Every row comes from one small tree of marks. The marks that hang from a mark follow it in brackets, in alphabetical order. Every link used is in the known rows. Which tree was each row made from?
Known rows:
fopu{kopi{boku{topu zoto{revem}}}}: [-1.681  0.386 -0.714 -0.644 -2.335 -0.593 -0.093  0.989 -0.415  1.114
  1.159 -0.066  0.490 -1.524  0.384  1.096 -1.021 -0.237 -0.237]
boku{fopu{kopi}}: [-1.102  0.187  1.893 -0.444  0.561 -0.394 -0.652 -0.949 -1.802 -0.425
  0.841 -0.600 -0.182  1.145  0.254  0.526 -1.744  0.954 -1.563]
fopu{kopi{boku muguk} topu{zoto}}: [-1.389  0.116 -1.720  0.174 -0.535  1.211 -0.167  0.746 -1.138  0.807
 -0.229  0.158  0.238 -4.864  0.598  2.084 -1.032  0.833  1.080]
topu{fopu zoto{revem}}: [-2.314 -0.193  1.772  2.528 -0.035 -1.667 -1.189  1.346  0.858  0.488
 -2.458 -1.456 -2.145  3.059 -0.600  4.485 -0.979 -2.049  0.229]
fopu{kopi topu{boku}}: [-0.714  0.313  0.681 -1.096  0.504  2.409 -1.262 -3.709 -3.729  1.355
 -1.074  0.237  0.705 -0.364  0.616  4.236 -0.086  0.863  0.513]
kopi{boku fopu{topu} muguk}: [ 1.787 -0.830  0.031 -2.144 -3.728  0.295  0.472  3.833  0.631 -0.396
  1.796  0.179  0.902 -1.111 -0.689 -8.832 -0.215  0.589  1.561]
revem{boku{fopu{kopi{muguk}} zoto}}: [ 0.841  0.611  0.241  0.190  2.132 -0.612 -0.808 -2.633  1.536 -1.597
 -0.398  0.837  1.039  1.294  0.243 -0.006  0.177  0.720 -1.146]
boku{fopu{kopi topu} zoto{revem}}: [-0.501  0.825 -1.263 -0.649  0.031  0.060 -2.957 -0.201  0.377 -3.023
 -2.226 -0.761 -0.620  0.583  0.828  3.364 -1.608  1.145 -0.569]
kopi{boku fopu{topu{zoto{revem}}} muguk}: [ 0.911 -0.746 -0.661 -1.273 -2.962 -0.044  0.645  4.849  1.715 -1.121
  0.633 -0.271  0.341 -0.968 -0.781 -6.330 -0.159  0.056  1.504]
topu{fopu{kopi{muguk}} zoto{revem{boku}}}: [-2.080 -0.110  0.383  2.688  1.571 -2.162  0.491  0.855  0.314  0.065
 -2.852 -0.931 -0.297  2.120  0.137  6.144 -1.102 -1.235 -0.394]
boku{fopu{kopi{muguk}} topu zoto{revem}}: [ 0.373  0.360 -3.769 -0.005  1.161 -0.758  0.786  2.013  2.759 -2.026
 -1.151 -0.513  0.142 -0.033  0.819  1.071 -0.231  1.181 -1.106]
topu{boku{fopu{kopi} zoto{revem}}}: [-0.382 -0.178  0.324 -0.128  2.547 -0.489 -1.311 -1.807  1.535 -1.337
 -3.443  0.257  1.468  3.879 -0.637  0.824 -1.284  0.374 -0.726]
zoto{revem{boku{topu{fopu{kopi}}}}}: [-0.007  0.314  0.944  0.467  0.047 -1.246  0.813 -0.964 -2.292 -0.342
  0.567 -0.515 -0.867  2.133  0.507  4.905  1.184 -1.816 -1.026]
kopi{fopu muguk}: [ 0.532 -0.651  1.940 -0.942 -2.310 -0.267  0.245  2.498  2.325  1.839
  3.953 -0.333  0.546  1.796 -0.616 -8.289 -0.083  0.336  0.023]
revem{boku{topu}}: [ 1.377  0.553  1.131  0.098  0.989  0.766  1.022 -3.180 -0.852  0.910
  2.010  0.709 -0.625  0.718  0.128  1.092  3.291 -0.979 -0.471]
fopu{kopi topu{boku zoto}}: [-1.791  0.489 -0.053  0.002  1.749  2.596 -1.196 -2.978 -1.903  1.146
 -2.519 -0.010  0.163 -0.667  0.356  6.218  0.242  0.654  0.748]
zoto{revem{boku}}: [-0.239  0.288  2.310  0.571 -0.201 -1.241 -0.620 -1.473 -1.531 -0.196
  1.996 -0.305 -1.221  1.955  0.026  2.780  0.704 -2.196 -1.114]
fopu{topu{boku}}: [ 0.758 -0.010  1.375 -0.670  0.427  2.601 -1.901 -3.594 -2.148  1.051
 -0.810  0.447 -0.546  0.338 -0.217  0.926  1.019 -0.001  1.178]

Write each row's tree:
[ 1.394  0.767 -0.389 -0.161  2.068  0.399 -1.170 -3.127  0.589 -2.145
 -1.150  0.865  0.710  0.374  0.565  1.201  0.665  1.028 -0.545]  revem{boku{fopu{kopi{muguk} topu} zoto}}
[ 1.641  0.335  1.257  0.370  0.888  0.168  1.109 -2.884 -1.307  0.569
  0.369  0.520 -0.538  1.903  0.120  1.737  2.806 -1.023 -0.194]  revem{boku{topu{fopu}}}
[-1.030 -0.488  1.846  0.897 -1.136 -1.449 -0.409 -0.106 -1.605  2.499
  0.148 -0.439  0.484  1.433  0.237  0.201 -2.166 -0.029 -0.133]  topu{fopu{kopi{muguk}}}
[-1.469 -0.356  0.348 -0.145 -1.671 -1.022  0.587  0.967 -1.079  2.303
  2.728  0.410  1.530 -2.816  0.192 -2.325 -2.304  0.275 -0.356]  fopu{kopi{boku muguk}}
[ 1.291 -0.964 -1.599  0.142 -1.415 -0.654  2.360  2.712  1.065  1.659
  2.702  0.898  0.640 -3.887 -0.510 -6.721 -0.001 -0.258  0.729]  kopi{boku{topu} muguk}
[-1.093  0.315 -0.621  1.129  0.240  0.727  0.946  0.883  1.216  1.576
  1.289 -0.771 -2.336 -0.372 -0.088  2.881  2.239 -1.394 -0.007]  boku{topu{zoto{revem}}}
[ 0.772 -0.078 -1.755 -0.698 -1.408 -0.991  0.047  2.572  1.775 -2.267
 -0.997  0.027 -0.511 -0.518 -0.515 -2.466 -0.326 -0.349  0.131]  kopi{boku{fopu topu zoto{revem}}}
[ 1.676 -0.980 -0.910 -0.261 -0.463 -0.596  0.664  2.054 -0.151 -1.226
  0.540  0.681  0.610 -3.222 -0.477 -6.337 -1.696  0.748  0.548]  kopi{boku{fopu{topu}} muguk}
[ 0.880  0.491 -0.745  0.698  3.635  0.208  2.342 -1.855  0.132 -1.345
 -0.504  0.387  0.151  0.361  0.388  2.843  2.168  0.372 -1.182]  revem{boku{fopu{kopi{muguk}} topu{zoto}}}
[-0.496  0.105  0.379  0.552  1.546  2.077 -1.654 -2.056 -0.639  0.041
 -2.527 -0.183 -1.342  0.436 -0.368  4.323  1.136 -0.745  1.153]  fopu{topu{boku zoto{revem}}}
[ 1.567 -0.867 -2.735  0.501 -1.836 -1.271  1.068  3.265  3.481  0.930
 -0.028  0.957  1.064 -2.620 -0.589 -6.785 -0.667  0.015  1.382]  kopi{boku{topu{fopu} zoto} muguk}
[ 1.529 -1.198 -1.484  0.391 -1.594 -1.193  2.458  3.002  0.640  1.393
  1.079  0.693  0.750 -2.680 -0.533 -6.054 -0.457 -0.326  0.992]  kopi{boku{topu{fopu}} muguk}
[-2.421  0.909  0.234  0.101 -0.249  2.291 -1.789 -1.760 -2.225  1.502
  0.082 -0.568 -1.177 -2.353  0.903  6.076 -0.071  0.516  0.520]  fopu{kopi topu{zoto}}
[ 0.131 -0.715  1.240 -0.063  3.243  0.022  0.443 -2.317 -0.412  0.082
 -1.893  0.525  1.848  2.738 -0.681 -1.091 -1.109  0.810 -0.784]  topu{boku{fopu{kopi{muguk}}}}
[ 0.004  0.519  2.093 -1.340 -1.861  1.459 -1.329  0.489  0.144 -0.743
  0.682 -1.033 -1.456  2.982 -0.264  0.138  1.932 -0.463  0.578]  kopi{fopu{topu{zoto{revem{boku}}}}}
[-1.029  0.450 -1.376  0.395  2.389  0.760  1.864  0.557  0.227 -0.751
 -0.920 -0.884 -1.054 -0.109  0.396  3.724  0.860  0.966 -1.033]  boku{fopu{kopi} topu{zoto}}
[ 1.402  0.468  0.882 -0.257  2.278  0.435  0.191 -3.375 -2.301 -1.778
 -0.029  0.582  0.404  0.333  0.628  1.955  0.838  0.713 -0.940]  revem{boku{fopu{kopi{muguk} topu}}}
[-0.579  0.174 -0.464  0.193  1.848  0.888 -0.427 -0.407 -1.086 -1.241
 -0.914 -0.507 -0.403 -1.319  0.571  1.934 -1.182  1.641 -0.476]  boku{fopu{kopi{muguk} topu{zoto}}}
[ 0.360  0.063  0.311  0.746  0.389 -1.452  1.326 -0.464 -1.740 -0.192
  0.795 -0.315 -0.454  1.410  0.535  3.711  0.966 -1.556 -0.997]  zoto{revem{boku{topu{fopu{kopi{muguk}}}}}}
[ 0.464 -0.733 -1.085  0.400 -2.092 -1.333 -0.709  2.423  3.860  1.303
  1.762  1.174  1.179 -3.104 -0.845 -8.209 -1.840 -0.097  0.935]  kopi{boku{zoto} muguk}
[ 0.783  0.047 -0.243 -2.517 -4.600  0.165 -0.101  3.765  3.296 -0.464
  0.871 -0.130  0.219  1.578 -0.984 -7.040  1.111 -0.109  1.162]  kopi{boku{topu zoto} fopu}
